Each row comes from the steps of one walk. Every step used is in the known rows, and no mark comes twice. Write the walk behind each row, first mark first.
In the rows, 128 means zero.
Known rows:
q > f > k: [117 191 100 122 107 101 144 126  54 204 124 146 119 118 120  95 125 158
 135 152 140 134 119 112]
q > f > k > g > c: [116 115 111 156 123  96 102  87   4 190 102  77 113 110 123 114 122 153
 124 157 150 136 117 107]
f > y: [149 131 112 115  90 151 148 108 120 115  89 128 131 129 142 107 124 131
 108 155 115 137 129 150]
y > f > q: [137 184 104 106  70 148 173 130 143 113  83 149 132 117 113 112 148 142
 122 153 122 116 160 120]
c > q > g: [129 136 115 103 160  97 130 159 145 106  95  93 147 118 124 105 118 118
  95 110 110 113 127 123]
c > q > y > f > k > g: [130 224 101 140  97 135 141  99  95 168 126 115 147 119 121 101 115 152
 135 120 127 111 196 108]
y > f > q > c > g: [123 239 109 121  61 157 138 131 139 139  96 142 141 112 128 115 143 117
 109 143  95 114 147 113]
c > g > q > y: [129  91  95 125  77 111 107 159 121 125 128 114 168 142 148 105 101 133
 115 154  97 119 133 124]
q > y > f > k > g: [121 218  97 158  44 140 136  78  83 175 127 122 130 126 118 106 115 161
 137 126 119 124 176 106]
y > f: [141 177  95 112  90 143 141 138 135  98 122 147 127 133 128 103 131 140
 120 135 118 133 166 118]
g > c: [141  81 104 120 114 118 101 136  85  89  98 102 116 121 144 114 122 131
 104 160 130 138 123 134]
k > q > c: [115 168 135 113 100 158 108 121 121 190 108  79 113  93 125 109 138 118
 107 116 106 130 145 159]
f > k > q: [119 151 124 127  81 131 131 117 119 194 109  94 110  94 117  99 134 138
 118 154 138 128 113 148]
f > k > g: [132 177 114 150  91 104 120  92  90 160 108  89 124 114 132 111 126 150
 109 145 140 114 112 129]
f > k: [130 195  98 128  89 117 136 125 100 152 108 130 120 117 138 101 127 145
 114 158 140 125 106 131]
q > y > f > k: [125 250  81 133  35 146 154 111  92 155 129 166 124 133 121  95 114 152
 143 144 114 133 176 108]
g > q > f > k: [118 127 105 112 131  85 139 154  54 193 106 118 131 134 126 100 117 161
 138 154 147 128 113 114]
c > g: [139 131 104 127  92 122 107 144 148 109 131 126 149 123 143 104 123 123
  96 160 110 126 116 123]
c > g > q > y > f: [131 119  85 120  60 141 122 155 137 118 137 131 162 155 136 103 103 136
 127 144  93 126 171 108]
q > c > g > k > f: [134 204 114  86 103 109  91 148  56 170 146  87 132 122 134  95 129 117
 111 133 121 119 133 136]
k > f > q > c > g: [138 190 135 116  54 147 126 136  93 189 117 109 145  92 125 108 144 120
 104 149 105 105 128 138]
q > c > g > k > f > y: [144 195 114  90  74 135 110 131  52 162 125  88 131 129 138  96 124 105
 112 145 116 129 127 150]
y > f > k > q > c > g: [109 250 121 144  52 158 107 109 123 217 133 104 115 102 124  98 130 117
 120 138 105 130 141 127]

Which walk is each row?
[135 126 109 111 108 150 152 112  85 165 101 139 131 129 123 105 126 137
 126 146 115 147 143 133] -> q > f > y
[124 176  81 138  50 116 129 143 104 153 134 139 151 149 135  97  99 148
 139 162 110 123 143 103] -> c > g > q > y > f > k
[133  63 113 102 128 130 151 138  78 171  87 116 141 145 132 106 115 141
 132 150 123 140 132 134] -> g > q > f > y
[125 199 105 128  88 130  93 134 117 146 130 115 141 116 149 108 123 112
  93 135  92 119 120 129] -> q > c > g
[147  90 108 102 161 117 109 157 101  77  95  98 132 111 149 109 123 124
  98 157 142 125 146 139] -> g > c > q
[123  60 122 124 151 101 117 133  66 173 105  72 148 132 118 118 124 159
 124 125 135 118 139 118] -> k > g > q > f
[122  84 118 128  97  97 132 132  92  88  40  77 120 111 115 126 130 123
  98 146 115 119  91 120] -> f > q > g > c
[125 247 114 106  70 164 153 121 123 142  76 141 123 110 119 118 148 133
 119 129 104 115 169 123] -> y > f > q > c
[129 163 106  71 172  48 124 174 114  90  89  72 137 127 119 105 119 110
 102 113 129 108 122 125] -> c > q > g > k
[142 152 117 107  42 160 170 135  87 175 110 133 146 105 102 101 138 145
 132 148 116 112 168 138] -> k > f > q > y
[147 158 119  65  85 102 156 154  76 136  99 104 124 110 104 103 151 134
 124 160 159 107 138 141] -> g > k > f > q
[150 148 105  71 114 100 125 152  61 129 132 101 122 127 119  91 133 135
 125 139 150 123 145 142] -> g > k > f
[143  70 114 104 161 137 134 129  51 130  85 110 132 119 136 108 118 125
 120 159 135 147 158 135] -> g > c > q > f > y
[116 202 117 141 106 124 113 103  66 182  95  78 127 132 137 117 120 151
 125 121 132 109 137 119] -> y > f > k > g > q > c
[131  35 128 125 134 125 136 108  63 172  90  71 149 140 125 119 117 148
 125 134 127 129 134 133] -> k > g > q > f > y
[119 185  96  89  65 143 132 125 118 137 134 108 116 125  95  97 129 129
 147 125 119 134 200 133] -> g > k > q > y > f
[139 176 105  75  45 121 163 149  60 155 110 116 132 112  99  98 139 141
 139 152 135 106 166 139] -> g > k > f > q > y
[132 113 115 159  99  98  94  87  47 137  89  61 111 110 140 116 122 146
 108 163 152 124 102 127] -> f > k > g > c
[126 115 132 126 133 118  93 122  85 164  90  53 141 124 147 127 123 138
 103 112 120 102 129 143] -> k > g > q > c
[122  77 133 114 101 168 148 104 104 210 107 102 122 107 100 104 132 126
 131 142 117 151 154 150] -> k > q > f > y
[126 124 111 122  93 114 144 126 108  77  49  97 119 124 105 125 128 127
 113 141 109 127 127 102] -> y > f > q > g > c
[122 184 119 127  68 152 139 112 130 183 118 114 106 110 107  97 133 140
 132 151 135 137 152 129] -> y > f > k > q
[117 180 123 142 118 107 103 103  50 193  91  55 130 120 147 118 121 146
 111 125 138 100 103 140] -> f > k > g > q > c
